Each row was made from one small tree. Brackets hold a mark, then the marks that hang from it, in the order of their numbers. Every link used is in the known rows. Write each row's tree.
Known rows:
{J_318 {J_995 J_703 {J_723 J_539}}}: [  3 -27  10   2 -32   2 -10  -1   7   7   7   1  -2 -20  -1  -6]
{J_539 {J_723 J_8 J_318 {J_995 J_703}}}: [-12  -1 -13  16   8 -12  18   0   8  -1 -12 -13   5   3   2   4]
{J_318 {J_995 J_703 J_723}}: [  7 -26  12   7 -28   1 -21 -11   5   3   7   0  -7 -25  -3  -5]
{J_995 J_723}: [ 14  -4   7 -11  -6   8 -23 -10 -11  -7   7  16  -7  -7  -6  -2]
{J_995 J_703 {J_723 J_8}}: [  5 -16   0 -12   1  -5 -15 -11  -5  -5  -8   6  -5  -9 -12  -4]
{J_539 J_723}: [ 30   0  -2  -7   4   4 -11 -18 -23 -12  -1   7  -1   0  -3  10]
{J_318 {J_995 J_703}}: [ 17 -14  18   6 -17   0 -18 -22 -15  -4  13  -3 -10 -15  -4  -6]
{J_995 {J_723 J_8}}: [  3  -2  -2 -14  14   4 -13  -7  -6  -6  -5  15  -6   0 -13   0]
{J_723 J_8 {J_318 {J_995 J_703}} J_539}: [-17  -7   0   6   4  -3  11  -1   4   5   2  -7   2   3  -2  -3]
{J_566 {J_539 J_723}}: [ 36   3  -9 -20   2   3  -2  -4 -24 -11  -1  -3  -2   3 -11  12]
{J_8 {J_723 J_318}}: [  9  12   8   5  10  -3 -14  -8 -13  -5   3   0   5  11  13   5]
{J_723 J_8 J_318 J_539}: [ -9  14  -5 -12  27   4   8   1 -13  -4   3   8   2  20  -5   0]
{J_539 {J_723 J_8 J_995}}: [  5   9 -10   5  15  -3  12  -6  -6  -5 -11   0   0   4  -9   7]
{J_995 J_703 {J_723 J_318}}: [ -2 -14   5  -1 -13  -1 -19  -4   2  -2   7   2  -2  -8   4  -5]
{J_703 {J_723 J_8 J_318 J_539 J_995}}: [-37  18 -10   7   9   0  21  13  21  11  -7   9   8  11   1   5]
{J_318 {J_995 J_703 {J_723 J_8 J_539}}}: [ -8 -24   0   0 -12  -2   1   1  12   8  -5   0   0 -14  -9  -4]
{J_703 J_995}: [ 23   9  19  -7  -4   8 -19  -7 -14  -8  13   7 -16  -5   7 -14]
{J_8 {J_723 J_539}}: [ 23   8  11  -7   2  -1 -11  -7 -22  -4   2   3   6   7   7   4]

Which tree is each row?
[-13  16   7   6  -1   5   9   9  -4   0  18   3   0  12   4  -6] -> {J_723 J_318 J_539 J_995}
[ -2  -9  10  19 -16  -9   0   0   6   9   3 -15  12  -3  18   1] -> {J_8 {J_723 {J_318 {J_995 J_703}} J_539}}
[ -1  10   2  -5   6   3  -8  -4  11   1 -11  13  -8  -7   4  -4] -> {J_703 {J_723 J_8} J_995}
[ -1 -11 -19   4   4  -8  19   6   8   3 -13 -23   5  -1  -7  11] -> {J_566 {J_539 {J_723 J_8 {J_318 {J_995 J_703}}}}}
[ -5   9   0 -10   3   4   3   6  14   6 -11  13  -2  -2   5  -4] -> {J_703 {J_723 J_8 J_539} J_995}
[-23  14  -6  -2   8   4  10  15  26   9  -9  10   3   6  14  -2] -> {J_703 {J_723 J_8 J_318 J_539} J_995}
[ 20   9  -8  -4  -6   0   9   7 -11  -6   2 -10  -3  -1 -10   8] -> {J_566 {J_539 {J_723 J_995}}}
[ -9   4  10  19 -14 -12   7   9   5   6   3 -17  11   3  18  -3] -> {J_8 {J_723 J_318 J_539 {J_995 J_703}}}
[-19   2 -10 -11  16   4   5  11   7   2  -3  11   5  11  -4   1] -> {J_995 {J_723 J_8 J_318 J_539}}
[-18   5   3  11  10  -8   7  -2   0  -2   2  -8  -5   5  -3  -8] -> {J_723 J_8 J_318 {J_995 J_703}}
[  9   1 -12   3  -3   4  11   7   1   1   3 -12   3   1  -2  13] -> {J_566 {J_539 {J_723 {J_318 J_995}}}}
[-6  4  8  6 -3  9  3  0 -3  3 17  3  1  5  4 -2] -> {J_723 {J_318 J_995} J_539}
[ -6   2 -20   4   6 -12  26  14   7  -1 -12 -23   3   5  -7   7] -> {J_566 {J_539 {J_723 J_8 J_318 {J_995 J_703}}}}
[-19   5  -4  -5   6   6   7  23  24   6  -4   6   0   4  10 -10] -> {J_703 {J_995 {J_723 J_8 J_318 J_539}}}
